Each row was made from one path, in order. Every step used is in the known rows, and no mark comes twice. Write each row's path.
In the rows, zero is written as 128.
Known rows:
mazos -> mosin -> seru -> vifuf: [142  95 130 135 139 143 106  99 126 127 128 166 127 103  98 126 127 116
 121 114 140 140  87  87 123 125 130 141 148 132 104 118 139 112 101 108
 146 144 146 120 129 135 133 128 115]
gonuzo -> fomaf -> vifuf -> seru: [154 121 133 141 147 148 109  92 130 137 137 145 138  90 150 149 142 133
 149  98 128 117  93 166 109 140 147 192 148 116 116 139 149 116 121 126
 117 155 117 108 138 145 132 141  96]
piros -> kedi -> vibiko -> mosin -> fomaf -> vifuf: [130 140 137 151 126 148 106 105  86 114 111  88 145 111 183 171 117 141
  83 102 142  91 121 149  87 156 125 186 156 139  79 130 144 102 155 150
 102 184 116 126 147  85 137 110 179]
seru -> vifuf -> fomaf -> mosin -> piros: [163 102  96 131 133 148 128 130 150  61 136 153 140 107 116 135 140 115
 172  85 134 127  92 161 109 129 144 164 191 151  94 142 121 122 125 130
 122 146 130 124 152 150 115 116 116]
fovo -> mazos -> mosin -> lemom: [168 110 139 146 120 132  95 108 102 130 140 136 121 101  94  87 125 114
 123 100 129 113 107 140 135  92 134 128 119 104 121 146 133 113 126 113
 157 139 150 113 146 162 154 101  66]
gonuzo -> fomaf -> mosin -> piros -> kedi -> vibiko -> pived: [150 129 118 131 122 152 115 138  81 122 118 116 145 113 166 167 123 133
 104  77 146  77  74 186  99 172 142 206  90 127  82 144 159 123 131 133
 109 159 101 119 157 104 128 101 135]
tavel -> vibiko -> mosin -> lemom: [143 129 171 145  81 144 108 117 139  91 117  92 125  90 132 110  98 151
 140 108 130 129  90 150 117 119 143 151 105 131  87 111 128  98 135 125
 123 150 138 115 136 116 144  98 141]
berezu -> piros -> mosin -> lemom -> befu: [186 111 136 139 127 140 103 116  91 138 149 117 119 117  76  75 148 100
 115  96 152 167 147 107 124 110 122 167 164 111 117 157 156  97 102 123
 136 151 118 116 121  59 126  92 137]
gonuzo -> fomaf: [146 112 150 138 129 145 112 130 123 130 148 114 130 115 118 142 129 140
 136 107 132 119 121 140 120 158 147 166 120 100 113 123 143 106 128 113
 129 132 117 112 131 114 119 135  97]
berezu -> piros -> kedi: [157 127 119 139 151 139 120 155 106 136 140 141 125 113 148 134 141 146
  98 104 135 129 121 114 118 135 124 145 160 117 142 149 163 113 121 143
 136 178 122 127 125  95 113 108 124]
tavel -> vibiko -> mosin -> mazos: [138 120 159 137  91 146 116 129 144  93 127  74 126 104 149 137  96 158
 131 101 120 129 100 144 109 124 124 169 115 114 106 114 139 111 149 131
 127 147 139 117 131 115 132 114 137]
mazos -> mosin -> lemom: [151 114 141 147 111 138  97 108 120 134 135 118 119 100 104 100 119 118
 112 100 134 102 106 126 132  97 144 132 132 116 106 117 141 104 115 120
 151 123 147 113 142 116 135 108  79]
fomaf -> mosin -> lemom: [147 128 131 147 123 147 105 132 132 116 121  98 133 109 130 122 121 121
 140  98 134  96  95 166 115 119 165 142 137 126  90 140 145 109 136 123
 122 138 138 116 151 133 145 108 111]
kedi -> piros -> mosin -> fomaf -> vifuf: [177 114 127 136 143 145 107 104  65 118 118 113 115 126 144 170 136 121
 125  98 121 155 124 135 110 134 130 236 156 123 106 110 130  97 124 139
 117 146 118 128 148  67 127 120 134]
tavel -> vibiko -> mosin -> fomaf -> vifuf: [147 135 160 138 105 154 113 102 136 100  95  92 133  99 171 160 109 158
 120 111 121 113 102 170  98 146 130 205  98 138  98 113 134 103 147 143
 112 154 128 120 145 112 148 124 156]
mazos -> mosin -> seru: [139 108 147 136 126 142 101 109 116 135 130 152 127 102 110 124 126 126
 103 100 138  95  96  98 118 113 125 141 131 112 112 127 142 112 121 117
 148 133 144 120 134 120 142 126  90]
fovo -> vibiko -> kedi -> piros -> mosin: [173 107 157 118 159 132 113 145 106 115 135 117 116  97  68 126 135 151
 125  92 125 191 141 136 132 114 123 224 129 128  91 103 122 107 115 120
 143 148 137 120 144 102 126  92 134]
vifuf -> fomaf -> mosin -> piros: [159 116 113 132 120 147 124 147 142  72 140 136 139 105 128 133 139 122
 155  74 130  75 102 170 106 117 141 163 174 132 101 152 125 123 144 141
 123 135 128 123 154 133 124 111  94]
mosin -> fomaf: [145 107 140 152 129 150 117 118 113 100 136 121 125 123 145 155 125 123
 119 109 131 110 126 124 110 136 143 165 137 102 111 130 139 103 134 126
 125 132 126 120 130 100 128 133 128]
semo -> vibiko -> kedi -> piros -> berezu: [131 120 178 111 124 145 109 180  78 140 144 110 120 103 101 153 137 132
 114  96 132 131 150 135 132 117 133 161 175 109 105 102 129 114 144 125
 141 171 133 126 142  78 108 129 128]
seru -> vifuf: [145 106 117 143 151 143 116 128 139 104 140 151 127 113 119 132 133 129
 139 118 133 163 108 115 130 140 138 138 151 138 115 117 135 110 120 114
 132 148 136 117 133 137 108 124 149]
vifuf -> fomaf -> mosin -> seru: [145 117 131 139 131 150 121 123 135  84 132 143 143 107 122 146 132 127
 149  86 141  79  93 138 102 131 148 145 208 124  90 144 123 118 141 130
 116 154 130 122 134 137 141 122 108]
lemom -> befu: [158 117 149 140 130 146 104 137 131 101 149 150 125 119 100 112 142 120
 112  97 145 130 160 115 127 129 116 130 142 115 119 141 147 100 125 129
 131 146 131 111 131 111 124 112 130]
befu -> lemom: [128 114 131 145 123 142 106 132 114 137 131 103 120 120 137 122 125 127
 107 117 138 136 103 139 135 125 136 124 145 117  97 121 150 103 138 123
 142 127 137 115 129 127 111 103 158]
semo -> vibiko -> kedi -> piros: [130 111 183 116 110 143 111 177 101 114 140 105 119  97 117 147 123 139
 139  91 135 123 160 148 127 120 156 110 143 121 111 106 134 113 168 131
 144 150 127 127 136  89 115 128 150]
vibiko -> kedi -> piros -> mosin -> seru: [150  93 169 120 130 134 113 129  85 110 126 122 124 105  99 141 133 132
 120  92 137 156 110  80 112 120 132 197 152 111  95 103 123 107 125 116
 119 146 131 124 136  72 129 119 145]
piros -> kedi -> vibiko -> mosin: [113 139 146 150 117 140 105 127 106 102 135 115 142 107 151 137 122 160
  89  98 147 112 130 125 106 144 118 142 168 139  86 118 140 105 147 140
 124 180 122 121 135  94 122  92 170]
tavel -> vibiko: [146 121 145 137 131 147 116 131 131  97 129 137 128 102 133 142 115 158
 132 107 120 126 103 149 128 123 127 144 121 123 122 114 138 101 124 130
 133 150 144 118 142 119 115 120 136]
berezu -> piros -> kedi -> vibiko: [137 130 112 146 145 142 114 148  83 125 147 110 138 118 140 136 130 149
 101  95 139 114 136 137 116 136 127 128 174 134 124 151 166 108 138 140
 138 188 116 130 132  76  96 110 169]
vibiko -> mosin: [132 129 155 142 106 141 107 136 152 107 134 119 127 104 132 115 128 158
 116 102 138 117 123 121 113 140 132 159 123 133 108 120 129 111 154 127
 131 143 124 114 127 133 136 102 142]
mosin -> seru -> vifuf -> fomaf: [151  92 122 144 139 146 128 112 132  65 150 162 132 106 107 144 129 111
 159 106 139 144  86  98 116 138 147 132 224 131  94 128 118 114 123 113
 119 162 132 123 117 133 115 130 142]
mosin -> lemom -> befu: [167 113 152 152 115 145  98 125 122 101 146 114 122 113  93  94 129  94
 124 100 146 124 141 120 128 114 141 120 136 109  99 144 150  92 127 123
 124 139 134 110 131 101 134 106 121]
berezu -> piros -> mosin: [162 115 120 136 148 138 116 133 107 143 147 130 122 116 108 109 151 144
 111 100 135 159 124 112 123 127 121 183 158 120 138 138 145 113 115 126
 146 150 118 122 126  78 110 104 143]
gonuzo -> fomaf -> vifuf: [153 126 136 133 146 146 108 128 123 151 132 102 137 110 133 155 131 139
 131 109 126 103 101 171 115 163 151 176 115 116 114 130 151 110 144 124
 119 140 118 112 144 125 124 137 105]

Which path is each row?
[155 115 123 153 148 153 114  80 120 110 125 153 133  95 176 158 137 115
 129  97 127 112  98 142 100 117 141 191 160 121 115 144 144 114 126 135
 114 154 126 117 139 132 140 142 123]	mosin -> fomaf -> vifuf -> seru
[134 128 107 139 139 148 110 144  91 103 127 113 151 112 148 155 129 127
 109  81 139  72  96 168  98 129 122 151 138 134  88 157 158 116 138 141
 119 168 132 130 171  94 117 103 135]	fomaf -> mosin -> piros -> kedi -> vibiko
[156 102 161 120 130 131 113 143  98 118 133 125 119 107 105 132 138 147
 118  86 132 171 142 102 126 118 130 198 154 119 106  88 122 105 124 123
 130 139 130 120 143  83 118 109 135]	vibiko -> kedi -> piros -> mosin
[139 109 122 137 154 152 116 117 138 106 111 146 142 111 119 153 131 118
 148 115 143 130  76 125 105 149 148 152 156 143  91 140 140 117 122 110
 120 158 138 122 140 151 140 126 149]	fomaf -> mosin -> seru -> vifuf
[170  87 107 138 152 141 133 103 106  98 152 159 129 111  88 121 150 119
 150 100 145 191  92  81 114 137 130 177 252 132 110 139 122 117  98 116
 130 172 118 128 107  89 106 116 156]	berezu -> piros -> mosin -> seru -> vifuf -> fomaf
[136 130 150 135 117 155 117 161 121 120 139 153 116 101 150 137 126 132
 107 107 140 105 102 150 131 140 147 115 121 123 120 116 139 123 159 126
 140 145 119 118 118 109 120 106 169]	semo -> vibiko -> pived
[156 121 125 147 146 152 114 120 117 123 118 108 131 118 163 164 127 120
 115 110 124  97 107 153 106 139 144 183 128 121 112 136 146 109 148 136
 113 141 130 120 145 106 133 136 137]	mosin -> fomaf -> vifuf
[123 105 162 137 100 152 122 118 134  77 150 149 134  88 108 138 124 118
 161 110 156 133 105 116 104 147 147 108 230 137  77 125 105 118 153 116
 131 177 121 127 104 115 129 116 167]	semo -> vibiko -> mosin -> seru -> vifuf -> fomaf
[155 102 112 145 141 142 128 121 149  66 156 166 129 109 112 133 135 127
 159 102 135 159 117 119 129 136 143 136 225 140 108 114 115 111 122 124
 128 153 132 117 124 142 102 119 140]	seru -> vifuf -> fomaf
[170 100 139 140 128 145 112 102  61 101 136 131 110 130 129 158 132 123
 127  94 129 169 139 108 113 129 128 224 166 105 102 104 124  92 108 129
 131 139 115 127 137  57 124 119 126]	kedi -> piros -> mosin -> fomaf
[123 125 151 158 106 148 110 104  84  94 128 102 140 116 170 156 116 142
  86 101 148 109 137 121  91 153 122 167 161 122  79 127 138  98 141 139
 115 178 114 125 133  73 134 105 169]	piros -> kedi -> vibiko -> mosin -> fomaf
[155  99 136 150 140 146 117  97  89 116 138 148 125 122 131 147 140 120
 100 107 137 149 116 101 110 132 121 207 157  95 105 112 128 102 106 121
 125 134 126 120 133  69 128 116 129]	piros -> mosin -> fomaf
[151 128 113 121 146 150 110 154 111 135 131 122 136 115 122 142 151 118
 108  91 129  87  80 156 112 122 113 217 129 119 100 153 141 123 118 126
 123 149 137 122 165 123 125 114  90]	fomaf -> mosin -> piros -> berezu
[120 126 137 154 110 142 108 130  95 105 142  68 139 115 160 150 106 142
  93  95 138 110 121 124  99 134 122 149 172 115  87 129 153 110 158 137
 119 175 128 123 133  82 121 101 158]	piros -> kedi -> vibiko -> mosin -> mazos
[149 110  86 142 143 147 126 123 104  60 138 152 154 110 130 158 133 117
 147  77 143 118  98 163 102 134 128 150 232 156  74 143 131 116 119 141
 112 184 128 131 161 114 104 104 144]	seru -> vifuf -> fomaf -> mosin -> piros -> kedi -> vibiko
[165 113 156 142 104 139  88 108 118 121 140 136 118 106  78  77 130  97
 103  92 149 117 150 113 134  95 126 127 136 115 104 130 149  95 101 124
 148 130 142 108 137 106 143 101  78]	mazos -> mosin -> lemom -> befu
[126 126 123 152 149 142 110 134  87 107 146 133 141 114 143 153 125 142
  93 100 138 105 123 128 118 135 123 120 177 122 101 125 149 103 133 136
 125 176 130 123 143  86 104 109 156]	piros -> kedi -> vibiko
[134 115 120 147 118 144 126 110 103  79 144 117 147 104 123 133 125 137
 137  92 155 143 111 102  93 154 133 142 249 159  83 149 131 113 133 132
 121 215 105 134 109  95 111 106 197]	berezu -> piros -> kedi -> vibiko -> mosin -> seru -> vifuf -> fomaf
[155 104  98 143 133 149 130 127 150  74 140 112 138 120 131 155 122 116
 168  90 130 143 104 150 112 130 150 148 232 132  94 130 130 124 129 129
 121 153 138 118 136 147 118 125 117]	seru -> vifuf -> fomaf -> mosin -> mazos
[162 111  90 123 148 150 127 133 123  89 142 157 140 112  99 146 154 107
 144  86 132 135  80 147 116 129 121 212 215 141  87 139 112 126 101 124
 119 167 133 123 158 138 110 116 101]	seru -> vifuf -> fomaf -> mosin -> piros -> berezu
[152 125 144 143 128 145 111 144 153 107 143  61 121 103 106 123 110 141
 125 107 123 133 112 159 113 123 126 188 100 118  93 144 140 118 159 119
 138 141 136 116 124 136 143  92 124]	fovo -> vibiko -> mosin -> mazos
[145 124 101 138 131 146 121 140  94  67 144 137 154 108 149 153 132 126
 127  65 139  70 108 171  98 123 126 149 215 136  78 154 136 116 138 152
 115 175 123 130 162 100 110  99 121]	vifuf -> fomaf -> mosin -> piros -> kedi -> vibiko
[156 115 122 123 135 141 103 128  99 149 145 143 124 108  97 116 148 114
  81  91 128  96  94 116 128  98  94 207 123 109 115 130 138 118 102 121
 151 133 146 121 157 106 114 111  53]	mazos -> mosin -> piros -> berezu
[158 114 127 146 138 148 104  61 120 129 117 170 129  88 160 142 139 118
 109  88 129 105 109 135 107  99 130 197 163 123 118 131 143 114 105 139
 138 145 133 116 145 133 152 140  84]	mazos -> mosin -> fomaf -> vifuf -> seru
[156 118 129 140 136 146 102  97 115 142 110 123 126 111 147 150 128 122
  94 100 127  90 116 146 113 120 131 185 128 123 115 119 146 109 128 139
 138 129 141 119 152 113 144 132  93]	mazos -> mosin -> fomaf -> vifuf
[135 119 148 146  97 142 110 137 144 111 141  67 125 115 144 127 113 140
 120 101 130 116 116 124 105 129 133 162 125 109 109 128 142 118 163 127
 127 136 130 116 125 120 134 111 125]	vibiko -> mosin -> mazos
[136 115 114 146 139 142 112 143  78  99 149 120 141 111 143 149 124 122
 104  91 135  87 103 138 109 121 119 138 143 120  98 147 154 111 140 136
 124 163 131 130 154  74  99 106 146]	mosin -> piros -> kedi -> vibiko
[160  85 118 141 153 143 128  89 111  80 152 185 134 107  93 136 144 111
 143 106 145 184  79  72 114 134 126 171 252 121  86 111 105 110  93 109
 117 160 132 122 118 101 112 111 149]	piros -> mosin -> seru -> vifuf -> fomaf
[164 112 134 133 137 138 107 127  83 108 144 138 111 122 112 134 139 138
 130  94 127 173 130 112 130 123 121 193 169 120 113 100 127  96 114 128
 137 145 124 124 139  78 113 103 122]	kedi -> piros -> mosin
[123 129 133 134 111 147 100 140  96 111 149  84 139 112 110 118 134 134
 102  88 136  88 110 144 108 131 108 206 128 134  85 146 129 114 155 121
 127 157 121 124 152  94 108 105 152]	kedi -> vibiko -> mosin -> piros -> berezu
[166 107  93 132 143 144 131 129 125  68 133 175 142 105 142 152 143 111
 143  85 137 131  82 138 104 133 124 167 218 140  91 139 126 120 100 142
 110 176 132 128 155 135 117 102 102]	seru -> vifuf -> fomaf -> mosin -> piros -> kedi
[139 102 145 142 107 144 124 106 156  65 140 145 134  99 109 128 127 130
 156 106 147 146  94  95 104 149 141 152 211 146  80 121 106 113 137 117
 117 166 121 120 111 141 131 112 155]	vibiko -> mosin -> seru -> vifuf -> fomaf
[176 110 124 144 120 149 112 109 147  64 137 146 135 110  86 104 137  87
 168  88 152 155 140 144 121 125 153 127 229 146  76 140 126  98 106 127
 117 161 130 111 136 140 135 103 125]	seru -> vifuf -> fomaf -> mosin -> lemom -> befu
[142 121 121 139 134 148 113 146 134 117 129  82 134 122 144 147 120 128
 130  94 125 101 103 160 107 124 145 161 143 108 110 143 157 122 152 130
 125 136 141 118 145 130 134 124 106]	fomaf -> mosin -> mazos
[154 101 169 121 132 147 113  95  69 123 122 142 126  80 147 170 141 115
 132  85 135 159 135 143 101 105 144 206 200 114 100 109 127 115 127 138
 125 168 120 127 141  63 137 135 148]	semo -> vibiko -> kedi -> piros -> mosin -> fomaf -> vifuf -> seru
[153 105 127 130 117 138 105 130 124 122 140 142 123 102 112 109 132 123
 108  89 129  91 107 130 124  99 118 158  94 118 127 134 143 116 123 127
 156 114 142 122 153 113 124 115  71]	mazos -> mosin -> piros
[172  99 149 129 140 140 114  82  84 110 114 144 127  90 152 159 144 122
 128  77 128 169 123 120 101 106 137 252 183 119 101 106 124 109 109 138
 109 157 122 120 149  92 141 137 138]	vibiko -> kedi -> piros -> mosin -> fomaf -> vifuf -> seru
[149 129 155 143 109 155 115  67 140  88 102 139 137  77 187 153 119 151
 135  97 125 129  92 162  91 124 129 218 134 139 102 128 127 109 122 143
 111 171 125 116 138 134 158 130 142]	tavel -> vibiko -> mosin -> fomaf -> vifuf -> seru
[169  79 158 116 122 137 133 100  96  54 124 155 129  92  88 159 120 137
 169  88 131 218  98  90 120 121 131 193 233 134  79  80  95 103  93 119
 114 174 138 127 135  86 111 124 162]	tavel -> vibiko -> kedi -> piros -> mosin -> seru -> vifuf -> fomaf
[151 138 151 149  93 143  96 125  92 113 140  73 134 111 109  83 125 122
 101  88 164 123 165 131 106 132 126 128 166 137  92 166 166  94 137 142
 128 193 108 121 122  62 131  82 178]	berezu -> piros -> kedi -> vibiko -> mosin -> lemom -> befu
[124 129 136 156 113 153 104  71 118  94 120 108 146  92 174 141 125 135
 129  85 138  97 123 161  86 130 142 192 164 146  85 144 135 110 154 137
 115 168 111 119 138 124 146 129 182]	kedi -> vibiko -> mosin -> fomaf -> vifuf -> seru
[155 111 124 133 132 135 110 130 100 130 137 168 126  99 135 129 135 120
  77  92 133  97  93 112 117 102 100 166 123 108 121 128 152 115 100 139
 145 145 145 125 154  98 124 102  52]	mazos -> mosin -> piros -> kedi
[160 123 109 124 137 148 122 147 121  99 147 137 138 112 110 140 151 116
 124  75 130  85  89 158 111 117 117 213 200 123  97 148 120 125 122 135
 120 155 131 123 159 124 115 112  71]	vifuf -> fomaf -> mosin -> piros -> berezu
[138 115 119 140 128 137 101 123  78 118 142 139 137 104 131 132 125 123
  81  81 138  83 112 131 116 104 105 144 140 124 102 135 154 111 118 139
 147 153 139 128 160  79 111 103  98]	mazos -> mosin -> piros -> kedi -> vibiko
